Known rows, with every step that occurs
C > U > F > X > T > M: [ 10 -10  -2  25  12  28 -16  17  16 -15 -42   8  -9  10   5 -11  69 -29
 -14  -9 -30  31   6  -5  31  -2  16]
U > F > X > M: [ 13 -43  -4 -26   4  10 -43   3   0   6  -4  15  -6  36  16 -13   6  17
   6   5  17  -4  -7  41  27  11  17]
M > X > T: [-14  -2 -12  11  -7  71  -3  61  15  -5 -48  -4   9   0  -3 -21  50  -4
  18  -6 -26  11 -12  -8  12   4  12]
X > M: [  9 -14  -3 -42  23 -34 -15  -7  -8  11 -16   7 -24   7  16  -7   4  30
   2  10  13   8 -13  35   4  -3  18]
M > U > F: [ 12 -14  -4  31 -24  -8 -11 -22  -4  -4  53  21  18  10 -11 -10  38  37
 -12 -18  13   9  10   4  21  37 -14]
X > T: [ -4 -12  -6  18   2  50  -2  34   4 -15 -36  -3  -4  -2   6  -2  47   1
  12  -8 -19  16  -6 -19  18  -1  12]
T > M: [ 10  27  -3  17  30 -47   4 -11  14  -4 -33  11 -22  -9  -2  -3  19 -17
 -25  -1  -9  26   4   8   6 -13  18]
P > X > T > C > U: [ -8 -25   2 -33 -13  71  -2  36 -14 -10   3 -23 -13  -5  23  21  92 -12
  11  -4 -34  15  -8 -35 -14  -8 -36]
M > T > C: [  3  26 -14   1  -3  27  -3  34  11 -20   5 -12 -27 -50  18  29  41  26
 -11 -15 -10   3 -25 -24 -31 -25 -31]
M > C > U > F > X > P: [ 15 -66  -5  -7 -23  66  13  20  10   7   5   9  44  62  36 -37  26 -23
  -2  -1 -20   8  -6  10   6  -7 -16]
F > U: [ 17 -19  12 -54   1 -56  21  13 -14   0  36  -1  -5   8 -21 -12  54  19
 -22  13   7  -2   1  -1 -12  10   6]
P > X > F: [  5 -31 -13 -59 -31  58  16 -20  -8   8  25  10   6  55  30 -14   3  -7
  32  -5  18  12 -11   9 -32  13  -5]
C > U: [ -1 -24  16 -49 -14  29   5  -9 -19   6  24 -19   7   2   8  -5  41 -14
   1  -3 -28   7   5 -15 -11   4 -26]
X > C > U > F: [ -1 -34  19 -25 -24  55 -14  -2  -2   6  35   0  21  20  -2  -8  51  24
 -21 -23 -10  -6  12 -19  24  40 -12]
F > X > T > M > C > U: [ -7  -5   8 -47 -12  74  -3 -21  -6   6 -18  -9   7  19   8  -6  53 -20
  -2  -5 -45   3   3 -15 -20   3 -12]
C > U > F > X > P > V: [ 23 -63  20  32   8 -13  19   7  -9   8 -10  -3  22  15  31 -77  24 -25
 -20  -8 -10  27 -19  10   5  -2 -14]
M > X > F: [ -3   0 -17 -69 -29  52  32  -1   4  14  17   7  25  45  19 -35 -21 -11
  12 -15   5  -1 -13  16 -30   7  -6]
X > M > C: [ -7  22  -6 -54   6  25  -8 -40  -2  20 -31  12  -6  22   7  -1  -8  43
   0   7  -2 -20 -11  23 -24   6  14]
P > X > T > M: [  5   5  -7  33  24   6  -7  19  16 -11 -61  10 -28  -2   3  -2  72 -16
   1   3 -18  43  -3  -2  13  -5  27]
P > X > T > C: [ -8   0 -19  24   1  60  -8  65   7 -24 -30  -6 -28 -12  20  37  71   5
  15  -1  -8  10 -18 -28  -2 -17 -16]
T > C > U: [ -4  -9   6 -43  -9  34   6  16 -16  -5  22 -23  -8 -10  19  21  55 -12
  -7  -6 -27   4  -3 -27 -19 -14 -43]
F > X: [  3 -37  -4  15 -19  49 -26  21   5  -8   0   3  13  29   7  -3 -17 -39
  19   4   5 -13   0   9   7  -1   0]
T > C: [ -4  23 -14   8   7   5   4  37   5 -16  -1  -5 -21 -18  16  36  19   5
 -11  -4   2  -5 -12 -18 -10 -26 -26]
M > C: [-15  31  -4 -23 -10  49   1 -35   4  13 -19   7  12  17  -4   4 -11  20
  -2   0 -11 -26  -4  -2 -27   7   2]
M > U > C: [ 32   0  15  60 -18 -14 -16 -18 -15  -6  25   1  -3 -16  21  -8 -14   9
  20  10  24 -37  12 -18   9  11 -25]
X > F > U > C: [ 43  -7  25 -30 -16  -3   4  -4 -14   5  33  -4  -1  18  24 -23   3  12
  -2  15  21 -50   9 -20   7  10 -13]
C > U > F > X: [  6 -53   6   0 -34  81 -39  11   2  -2  29   2  30  41   5 -12  23 -24
   5  -8 -10 -13  11   1  28  22 -14]
F > X > M: [ 10 -39  -6 -31  11  -1 -32   7  -5   4 -16   9 -16  27  20  -9  -7   3
  16  13  17  -1 -12  41   8  -3  18]
P > X > C: [-15 -46   9   2 -14  49  -9  30   1  -1 -11   1 -11  17   4  10  13   6
  25   0  29  -8  -8 -13 -22  26  19]

Rows
[ -8 -53   9  14 -22  66 -22  34  10  -8   4   8  12  33   3   0 -12  -5
   1 -15  26 -27   1 -11   9  27  16] -> U > F > X > C
[ -3  -4 -19  33  -5  74 -18  68  13 -29 -18  -1 -11   0  20  29  54  -3
  -2 -12  -9  -2 -11 -26  19 -17 -18] -> U > F > X > T > C
[ -6  -3 -20  29  -1  64 -10  71  10 -31 -26  -5 -18  -6  23  32  44 -12
   5  -7  -9   0 -15 -26   6 -27 -18] -> F > X > T > C
[  0 -48  -1  18 -22 106 -30  41   6 -17 -15  -1  17  27   9 -11  64 -14
  15 -13 -26   7   2 -18  38  14   2] -> C > U > F > X > T
[  1  -9   6 -49 -16  47   2  14 -11  -7  26 -28 -12 -33  20  15  69   3
  -7 -14 -35  10 -12 -33 -33 -13 -47] -> M > T > C > U
[  1 -12  11 -49 -20  58 -21 -34  -3  18  25   6  21  30   1 -12  54  42
 -20 -14 -22  -8   9   0  19  37 -13] -> X > M > C > U > F
[ 37  -7  13  39  -7 -30 -24 -20 -19  -1  17   4 -16 -12  29 -11 -12  25
  20  15  31 -33   6  -1  11   9 -16] -> X > M > U > C
[  0 -10 -23  42 -11  58 -13  60   6 -33  -3   3 -12  -4  19  28  59   1
   3 -14  -3   5 -12 -25  11 -13 -23] -> M > U > F > X > T > C
[ -9 -60  21 -44 -26  67  -5  16 -16  -1  20 -18   9  19  14  -1  23 -29
   9  -9  -9 -10   2 -22 -18  13 -14] -> F > X > C > U
[  5 -22  15 -23 -23  45 -17 -13  -2   8  39  -1  24  19  -3 -12  56  20
 -19 -17 -21   1  15 -12  31  34 -20] -> C > U > F
[ -5 -27   2 -30 -15  74  -3  40 -12 -15   6 -23  -6  -2  24  18  72 -23
   5  -7 -34   6  -6 -33  -7 -15 -38] -> F > X > T > C > U
[ -8  50  -6 -11  11  16   4 -41  14  10 -42  15  -3  11  -5   1   3   9
 -19   0 -18  -7   0   4 -24  -2  14] -> T > M > C
[ -9  45  -9  -3  12  39   4 -24  16   3 -60  13  -5   9  -2   0  26  11
 -14  -4 -26   0  -3  -5 -14  -1  20] -> X > T > M > C
[  6  21  -6  31  31 -14   2  12  16 -14 -58   9 -24 -10   2  -4  53 -15
 -18  -6 -22  37   0  -4  18 -14  27] -> X > T > M
[ 13 -30  10  33  21 -41  38  23   0  16 -35  -3  16  -3  21 -83  10 -16
 -18  -4  -8  29 -29  19 -13  -9  -4] -> M > X > P > V
[  3 -12   5 -64  -8  36  -3  12 -15  -4  22 -25 -20 -31  26  13  71  14
  -5 -11 -30  13 -16 -21 -32 -14 -42] -> X > M > T > C > U
[ 22 -24   4 -98 -13 -37  43  -7 -19   4  57   5   3  37   0 -25  38  15
 -19   2  17   0  -4   3 -28  10   1] -> X > F > U
[ 42 -18  24 -29 -22  11  -4  -1 -14   7  32  -3  -3  24  25 -23  16  11
  11  20  23 -46   7 -18   3  17 -12] -> P > X > F > U > C
[ 24 -55  14  49  13 -23  17  11  -2   7 -19   3  19  15  28 -75   9 -19
 -21  -8  -1  25 -20  15   9  -3  -5] -> U > F > X > P > V
[-12 -58  22 -48 -23  62  -1  12 -19   6  15 -18  -1  14  11   2  50 -11
  18  -3  -8   2  -1 -25 -27  21 -13] -> P > X > C > U
[ 13 -51   2 -42  -1  22 -41   0  -6   9   4   9  -3  36  19 -15  20  14
   6   4   6  -1  -5  36  24  14   8] -> C > U > F > X > M
[ 20 -77  -3   2 -20  49  12  32   9   3  11   6  41  56  38 -39  29 -30
  -1  -1 -16  16  -5  10  15 -10 -16] -> C > U > F > X > P
[ -8  -9  12 -87 -10  47  -2 -38 -21  20   2 -11   3  18  13  -6  37  15
   1   2 -30  -7  -3   1 -29   9 -16] -> X > M > C > U
[ 21 -68  -8  18 -15  41  10  37  15   1   4  12  39  55  35 -37  14 -26
  -2   0  -6  14  -6  15  19 -11  -7] -> U > F > X > P
[ -2 -46  19 -21 -30  69 -21   2  -2   8  34   0  19  27  -1  -8  63  25
  -7 -17  -8  -3  11 -18  21  46 -11] -> P > X > C > U > F
[  7 -41  -2  24 -27  66 -41  17  12  -5  17  12  26  41   1  -9   3 -18
   5  -6   4 -16   8   9  34  20  -1] -> U > F > X
[ 37  -3  10  79 -10  -5 -24  -3  -5 -15  -3   6 -10 -11  25 -11   6 -13
  18   9  16 -23  11 -17  20   3 -12] -> F > X > T > M > U > C
[ 18  -8  -1 -97  -9 -36  44   9  -7  10  37   8   5  36  -8 -38  47   4
 -23   3   8   5  -7  14 -32  10   7] -> T > M > X > F > U
[  5 -45   1   4 -32  82 -37  25   4  -7  29   1  22  36  10   0  29 -22
   1  -9 -10 -15   7  -5  25  14 -23] -> T > C > U > F > X
[  3 -10   7 -19 -19  47 -16   4   1   1  38  -3  13  10   5   5  66  23
 -26 -19 -21  -2   9 -20  27  21 -32] -> T > C > U > F
[ 37  14  13  67  -3 -35 -15 -21  -8  -8   8   5 -14 -19  21 -10  -4   2
   7  10  20 -25  14 -13  12   4 -16] -> T > M > U > C
[  2   3  11 -28 -18  54 -16 -33   4  13  18   7  22  24  -5 -11  58  25
 -30 -17 -30  -3  15  -9  20  33 -13] -> T > M > C > U > F
[ -1 -48   4  30 -18  33 -15  24   7 -13   8  16   5  27   1  -2  -1  -7
  -3 -17  31 -11   2  -5   3  25  16] -> T > M > U > F > X > C
[ 19 -67  -8   4 -17  53  13  46  10  -3  11   4  34  50  43 -26  35 -30
  -5  -2 -15  14  -9   4  12 -19 -25] -> T > C > U > F > X > P
[ 11 -44  -4 -40   1  25 -40  12  -4   3   3   7 -11  31  24  -3  27  15
   2   3   7  -3  -8  30  21   5  -1] -> T > C > U > F > X > M
[ 35  -1  11  78  -7  -7 -23  -6  -8 -11  -6   6 -17 -14  24  -9  26   2
  24  14  17 -15  10 -18  14   9 -11] -> P > X > T > M > U > C
